What can hang from each mark
J_508: J_142 J_541
J_142: J_292 J_816
J_816: J_142 J_541
J_292: J_142
J_946: J_142 J_943
J_456: J_541
J_870: J_946
J_541: J_292 J_456 J_508

Known rows, with every way that one mark hangs from another
J_508[J_142[J_292 J_816] J_541[J_456]]: [ 0.205 -0.712 -2.539  2.820 -2.013  0.667 -0.104  0.645 -0.084  4.643
 -0.392 -1.465  0.619 -2.134 -0.158  3.500 -3.042  0.302  2.330  0.005
 -5.066]
J_456[J_541[J_292[J_142] J_508]]: [ 1.218 -0.646 -0.383  2.290 -2.029  1.227 -0.273 -4.391 -1.370  2.523
  1.134 -2.048  2.289  2.403 -0.999 -1.577  1.487 -0.659  1.603 -1.075
 -0.673]
J_870[J_946]: [ 0.532 -0.539 -0.968 -1.637 -2.367  2.130 -0.216  0.127 -0.920 -0.295
 -2.788 -0.766  1.364  0.545 -0.193  0.350  1.639 -1.069  0.675  0.816
 -0.224]
J_508[J_541[J_292[J_142]]]: [ 1.591 -1.093  0.361  2.458 -1.323 -0.336  0.049 -2.586 -1.410  1.478
 -0.519 -0.652  2.256 -0.092  0.119 -0.012 -2.443  1.783  2.383 -1.861
 -2.007]
J_292[J_142]: [ 0.749  0.168  0.599  0.671 -1.015  0.908 -0.155  0.248 -0.026 -0.328
 -0.069  1.896  1.925  0.907 -0.551 -1.245 -0.111 -1.518  1.703 -1.623
  0.959]
J_816[J_142 J_541[J_292 J_456 J_508]]: [ 0.262 -2.264 -1.581 -0.777 -6.574 -0.175 -1.642 -4.387 -1.025  4.603
  0.519 -4.535  2.095 -0.094  0.525  2.782  1.355  2.202  0.613  0.627
 -1.294]
J_541[J_292[J_142[J_816]] J_456 J_508]: [ 1.768 -1.559  0.780  3.487 -6.315  1.186 -1.250 -2.543 -0.132  6.434
  0.593  0.367  4.380  1.307 -2.826 -0.134  3.160 -0.579  1.525 -0.736
 -1.833]
J_456[J_541[J_292 J_508]]: [ 0.583 -0.722 -0.911  1.865 -1.186  0.557 -0.156 -4.629 -1.247  2.704
  1.265 -3.566  0.757  1.809 -0.557 -0.655  1.539  0.612  0.251  0.426
 -1.416]
J_816[J_142 J_541[J_508]]: [-0.425 -0.483 -1.757 -0.485 -4.988 -0.340 -1.699 -2.282 -1.021  2.263
  0.824 -4.645  0.739 -0.921  1.672  2.777 -0.766  0.308  0.944 -1.489
 -0.223]
J_870[J_946[J_142[J_292 J_816] J_943]]: [ 0.007  1.091 -1.562 -2.797 -2.161  4.090  0.165  0.193 -0.945 -2.258
 -3.841 -3.949 -1.459  0.582 -1.754  1.438  4.471 -0.197  1.000  1.135
 -2.317]
J_142[J_292]: [-0.368  0.262 -1.533  0.020  0.898  1.530  0.308  0.421  1.825 -1.294
  0.855 -2.556 -0.495  0.600 -1.445  0.249 -0.370  0.723  1.271  1.248
 -0.466]
J_870[J_946[J_142[J_292 J_816]]]: [ 0.866  0.036 -2.183 -1.488 -2.681  4.211  0.526  0.800 -1.224 -1.630
 -3.850 -2.666  1.018 -0.290 -1.708  1.342  3.086 -1.263  2.362  0.901
 -1.668]
J_142[J_292 J_816[J_541[J_456 J_508]]]: [-1.187 -1.511 -2.489  2.184 -5.779  0.299 -1.170 -0.303  1.196  4.035
  2.533 -3.438  1.331 -0.281 -1.722  3.533 -0.684 -1.711  1.367  1.334
 -2.045]
J_142[J_292 J_816[J_541]]: [-1.045 -0.458 -1.173  1.958 -1.444 -0.584  0.002  0.637  0.269  0.683
  2.094 -3.257 -0.359 -1.386 -1.308  2.583 -2.347 -0.907  1.765 -0.056
 -0.802]
J_816[J_142]: [ 0.468  0.928  0.009 -0.826 -1.403  0.449  0.341  0.095 -1.726 -0.008
 -0.413 -1.626 -1.143 -0.715  0.736  0.548  0.549  1.340  0.712 -0.871
  0.030]
J_292[J_142[J_816[J_541]]]: [ 0.093 -0.585  0.876  2.314 -3.086 -1.034 -0.430  0.401 -1.423  1.426
  1.081  1.188  2.010 -0.848 -0.381  0.828 -1.928 -3.133  2.190 -2.955
  0.705]
J_292[J_142[J_816[J_541[J_456 J_508]]]]: [-0.033 -1.539 -0.171  2.556 -6.930 -0.238 -1.533 -0.462 -0.454  4.599
  1.482  1.156  3.561  0.140 -0.830  1.811 -0.372 -3.809  1.586 -1.681
 -0.438]
J_456[J_541[J_292]]: [ 0.396 -0.651 -0.044  0.794  1.218 -0.062  1.098 -3.417 -2.176  0.413
  0.754 -1.936 -0.566  1.169 -0.254 -1.086  0.657  0.932  0.135  1.057
 -0.744]
J_456[J_541[J_292[J_142]]]: [ 0.969 -0.519  0.422  1.284  0.309  0.550  0.982 -3.179 -2.243  0.210
  0.652 -0.494  1.031  1.905 -0.749 -2.144  0.652 -0.353  1.448 -0.427
  0.031]
J_508[J_142[J_816] J_541[J_292 J_456]]: [ 1.593 -1.621 -0.424  3.402 -1.750 -0.722 -0.211 -2.029 -1.940  6.528
 -1.390 -0.656  1.778 -2.565  0.166  2.501 -1.648  1.915  1.527 -0.979
 -5.230]
J_508[J_142[J_292 J_816]]: [ 0.616  0.984 -1.212  2.104  1.617  1.447 -0.058  0.986  0.807  1.942
 -0.203 -2.169  0.071 -1.824 -1.607  1.219 -0.595 -0.065  2.372 -1.335
 -2.227]
J_946[J_142[J_816[J_541[J_508]]]]: [-0.051 -0.609 -1.257  0.460 -4.063  0.480 -1.022 -1.489 -1.393  1.413
 -0.927 -2.231  1.635 -1.514  0.253  2.672  0.733 -1.753  0.929 -1.757
 -1.496]
J_541[J_292 J_508]: [ 1.337 -0.786 -0.187  1.652 -1.526  0.776 -1.251 -3.954  0.607  3.359
  0.233 -3.410  2.363  0.765 -1.351 -0.412  2.116  2.185  0.567 -0.577
 -1.224]
J_456[J_541[J_508]]: [-0.387 -0.105 -1.614  1.402 -1.903  0.558 -0.276 -2.324 -1.097  1.996
  1.487 -2.190 -0.034  1.597  0.530  0.086  0.459 -1.677 -0.107  0.142
 -0.923]
J_946[J_142[J_292 J_816[J_541]] J_943]: [-1.445  0.742 -1.248 -1.908 -0.781  0.981  0.043 -0.836 -0.126 -2.252
 -0.564 -4.457 -2.847 -0.449 -0.750  2.677  1.372  0.427  0.402  0.085
 -1.967]

Rows
[ 1.866 -0.867 -0.823  1.743  1.577 -0.368 -0.377 -3.265 -0.929  3.250
 -1.996 -2.675  1.684 -2.038  1.167  1.239 -2.551  3.487  1.841 -1.953
 -3.836]	J_508[J_142 J_541[J_292]]
[-1.474 -1.517 -1.718  1.228 -3.661 -0.414 -0.041  0.839  0.397  2.076
  2.209 -1.822  0.191 -0.770 -1.522  3.151 -1.403 -1.322  1.229  1.946
 -1.410]	J_142[J_292 J_816[J_541[J_456]]]
[-0.285  1.594  0.718 -1.274 -0.605  0.818  0.218 -0.303 -1.631 -1.009
 -2.088 -1.200 -2.870 -0.386 -0.453  1.053  3.484  0.258 -0.820 -0.946
 -1.998]	J_946[J_142[J_816] J_943]
[ 0.415 -0.444 -2.587  2.207 -3.747  2.386 -1.561 -0.396  1.928  6.036
  0.281 -2.224  2.187 -0.299 -1.883  2.305  1.393 -0.803  1.489  0.417
 -3.465]	J_541[J_456 J_508[J_142[J_292 J_816]]]
[ 0.319 -0.651  0.251  3.141 -5.064 -0.403 -1.493 -0.646 -0.709  3.275
  1.436 -0.166  3.096 -0.378 -0.663  1.161 -1.152 -3.387  2.225 -3.330
  0.124]	J_292[J_142[J_816[J_541[J_508]]]]
[ 1.805 -1.266 -0.569  2.647 -3.460  1.121 -1.624 -3.264  0.360  7.840
 -0.642 -1.730  3.560 -0.646 -1.698  1.241  2.989  1.104  0.886 -0.590
 -3.689]	J_541[J_292 J_456 J_508[J_142[J_816]]]
[-0.305 -0.025  0.635 -1.511 -0.997 -0.527 -0.192 -3.102 -2.059 -0.488
 -1.572 -3.435 -1.695 -0.898 -0.199  1.829  2.647  1.632 -0.479 -0.984
 -1.966]	J_946[J_142[J_816[J_541[J_292]]] J_943]
[ 0.660 -1.886  0.380  0.076 -1.143 -0.790 -0.647 -3.259 -0.425  0.357
  0.524 -1.336  3.003  0.029 -0.174  0.011 -1.136  0.305  1.788 -1.419
  0.812]	J_816[J_541[J_292[J_142]]]
[-0.587  1.802 -0.611 -1.226  0.089  2.067  0.458  0.089  0.004 -2.255
 -1.283 -3.554 -3.368  0.127 -1.798  1.272  3.064  0.952  0.343  0.162
 -2.450]	J_946[J_142[J_292 J_816] J_943]
[-0.594 -0.255 -3.021 -0.461 -4.207  1.030 -1.394 -1.928  0.524  1.081
  1.584 -6.912  0.131 -0.303  0.319  3.109 -1.093  1.114  2.132 -0.494
 -0.516]	J_816[J_142[J_292] J_541[J_508]]
[ 0.643 -2.314 -0.618  1.177 -2.710 -0.889  0.099 -2.591 -1.113  3.366
 -0.434 -0.677  1.337 -0.178  0.367  1.605 -1.329  2.662  0.337  1.486
 -3.446]	J_508[J_541[J_292 J_456]]
[ 1.276 -0.423 -1.473  1.640  0.442  1.171 -0.606 -5.055 -0.961  3.798
 -0.071 -3.916  1.553  0.763 -0.033 -0.443  1.372  0.930  0.883 -0.785
 -2.268]	J_456[J_541[J_292 J_508[J_142]]]
[ 0.605 -1.735 -0.402  1.236 -1.249 -0.921 -0.760 -2.065 -1.032  5.013
 -0.627 -0.963  2.166 -2.359 -0.181  2.217 -0.521  0.241  1.029 -0.858
 -2.359]	J_508[J_142[J_816[J_541[J_292 J_456]]]]
[ 0.056  0.392 -3.270  1.308  0.347  2.255 -0.521 -2.482  0.529  2.157
  0.849 -4.257  0.492  0.985 -0.155  0.564  0.005 -0.824  1.529 -0.087
 -2.210]	J_456[J_541[J_508[J_142[J_292]]]]
[-1.314 -1.272 -2.839 -2.250 -4.265  0.568 -0.200 -0.548 -0.068  0.451
  1.199 -3.606 -0.424 -0.280  0.444  3.260 -0.778  0.954  1.339  2.489
 -0.623]	J_816[J_142[J_292] J_541[J_456]]
[ 0.974 -1.996 -0.719  0.891 -4.260  0.982 -1.339 -3.817  0.883  5.103
  0.293 -1.711  3.077  1.437 -1.602  0.421  3.323  1.720 -0.265  1.792
 -2.035]	J_541[J_292 J_456 J_508]
[ 1.452 -0.256  0.389  4.227 -2.906  0.689 -0.058 -3.558 -2.346  3.915
  1.506 -1.658  2.018  1.499 -1.738 -1.120  1.510 -1.390  1.879 -1.975
 -1.252]	J_456[J_541[J_292[J_142[J_816]] J_508]]
[ 1.352 -1.867  0.702  0.124 -2.664  0.977 -0.012 -2.200  0.033  2.234
 -0.405  1.750  3.319  1.618 -1.694 -1.099  2.242  0.727  1.149  0.979
 -0.371]	J_541[J_292[J_142] J_456]
[ 0.069 -1.304  0.955  2.292 -1.448 -2.173 -0.157 -1.838 -1.820  2.618
  1.040 -1.912  0.842 -1.850 -0.657  1.601 -1.106  0.294  0.809 -1.104
 -0.781]	J_142[J_816[J_541[J_292]]]
[ 0.049 -1.184 -3.451  0.573 -0.859  1.350 -0.383 -0.430  1.205  2.873
 -0.994 -1.877  1.067 -1.002  0.676  2.969 -2.908  1.386  1.994  1.184
 -4.306]	J_508[J_142[J_292] J_541[J_456]]
[ 0.146  0.755 -2.505  3.188 -0.670  1.809 -0.331 -1.510 -0.427  3.639
  1.263 -4.012  0.144  0.139 -0.855  1.027  0.031 -1.673  1.822 -0.928
 -2.702]	J_456[J_541[J_508[J_142[J_292 J_816]]]]
[ 1.960 -0.188  2.192  3.160 -0.981  0.136  0.296 -1.363 -1.409  2.080
  0.051  0.450  2.271 -0.021 -2.345 -1.374  0.900  0.158  2.173 -2.286
 -0.327]	J_541[J_292[J_142[J_816]]]
[ 1.068 -0.208 -0.880 -1.467 -3.454  3.140  0.269  0.418 -2.636 -0.622
 -4.617 -0.593  1.333 -0.730 -0.545  1.137  3.317 -2.001  1.287 -0.147
 -1.429]	J_870[J_946[J_142[J_816]]]
[-0.419 -0.927 -3.311  0.075 -1.308  0.944 -2.244 -2.507  2.300  2.321
  0.636 -5.110  2.416 -0.775  0.262  2.611 -1.641 -0.158  1.969 -0.971
 -1.417]	J_816[J_541[J_508[J_142[J_292]]]]
[ 0.727 -0.343 -2.962 -3.627 -1.832  4.953  0.264 -0.210 -0.103 -3.236
 -4.378 -3.060  1.291  0.809 -0.895  0.843  3.185 -0.318  2.064  1.893
 -1.147]	J_870[J_946[J_142[J_292]]]
[ 0.256  0.485 -1.156 -4.955 -1.930  3.407 -0.285 -1.184 -1.251 -2.763
 -4.969 -2.165 -0.772  1.131  0.284  0.632  4.815  0.026 -0.426  0.960
 -1.346]	J_870[J_946[J_142 J_943]]
[ 0.315 -0.817 -3.442  0.106 -2.735  2.952 -1.784 -1.391  3.074  4.445
 -0.143 -2.573  2.633  0.727 -1.170  1.727  1.682  0.074  1.290  1.418
 -2.833]	J_541[J_456 J_508[J_142[J_292]]]
[-1.065 -1.368 -3.622 -1.217 -6.615  1.233 -1.474 -1.777  0.786  2.688
  1.574 -5.390  0.882  0.246  0.246  3.731  0.033  0.618  1.418  1.772
 -1.190]	J_816[J_142[J_292] J_541[J_456 J_508]]
[ 1.314 -1.939  0.596  3.575 -4.521 -0.749  0.197 -1.523 -2.161  4.701
 -0.050  1.195  2.371 -0.358 -0.766  1.156 -1.413  0.460  1.892 -0.652
 -3.157]	J_508[J_541[J_292[J_142[J_816]] J_456]]
[-0.951 -0.490 -1.937  2.895 -3.556  0.023 -1.170 -0.458  0.963  2.629
  2.595 -4.720  0.705 -0.848 -1.576  2.932 -1.586 -1.232  1.914 -0.648
 -1.434]	J_142[J_292 J_816[J_541[J_508]]]
[-0.901 -0.196 -2.232 -1.544 -1.775  0.344 -0.213 -0.564 -0.320 -1.119
  1.205 -5.233 -1.033 -0.889  0.666  2.623 -1.919  1.413  1.939  0.283
  0.073]	J_816[J_142[J_292] J_541]
[ 0.363  0.734 -1.329  0.264 -0.519  2.504  0.830  0.736 -0.334 -1.472
 -1.213 -2.099 -0.547 -0.749 -1.848  1.189  1.583 -0.184  1.810  0.057
 -1.653]	J_946[J_142[J_292 J_816]]
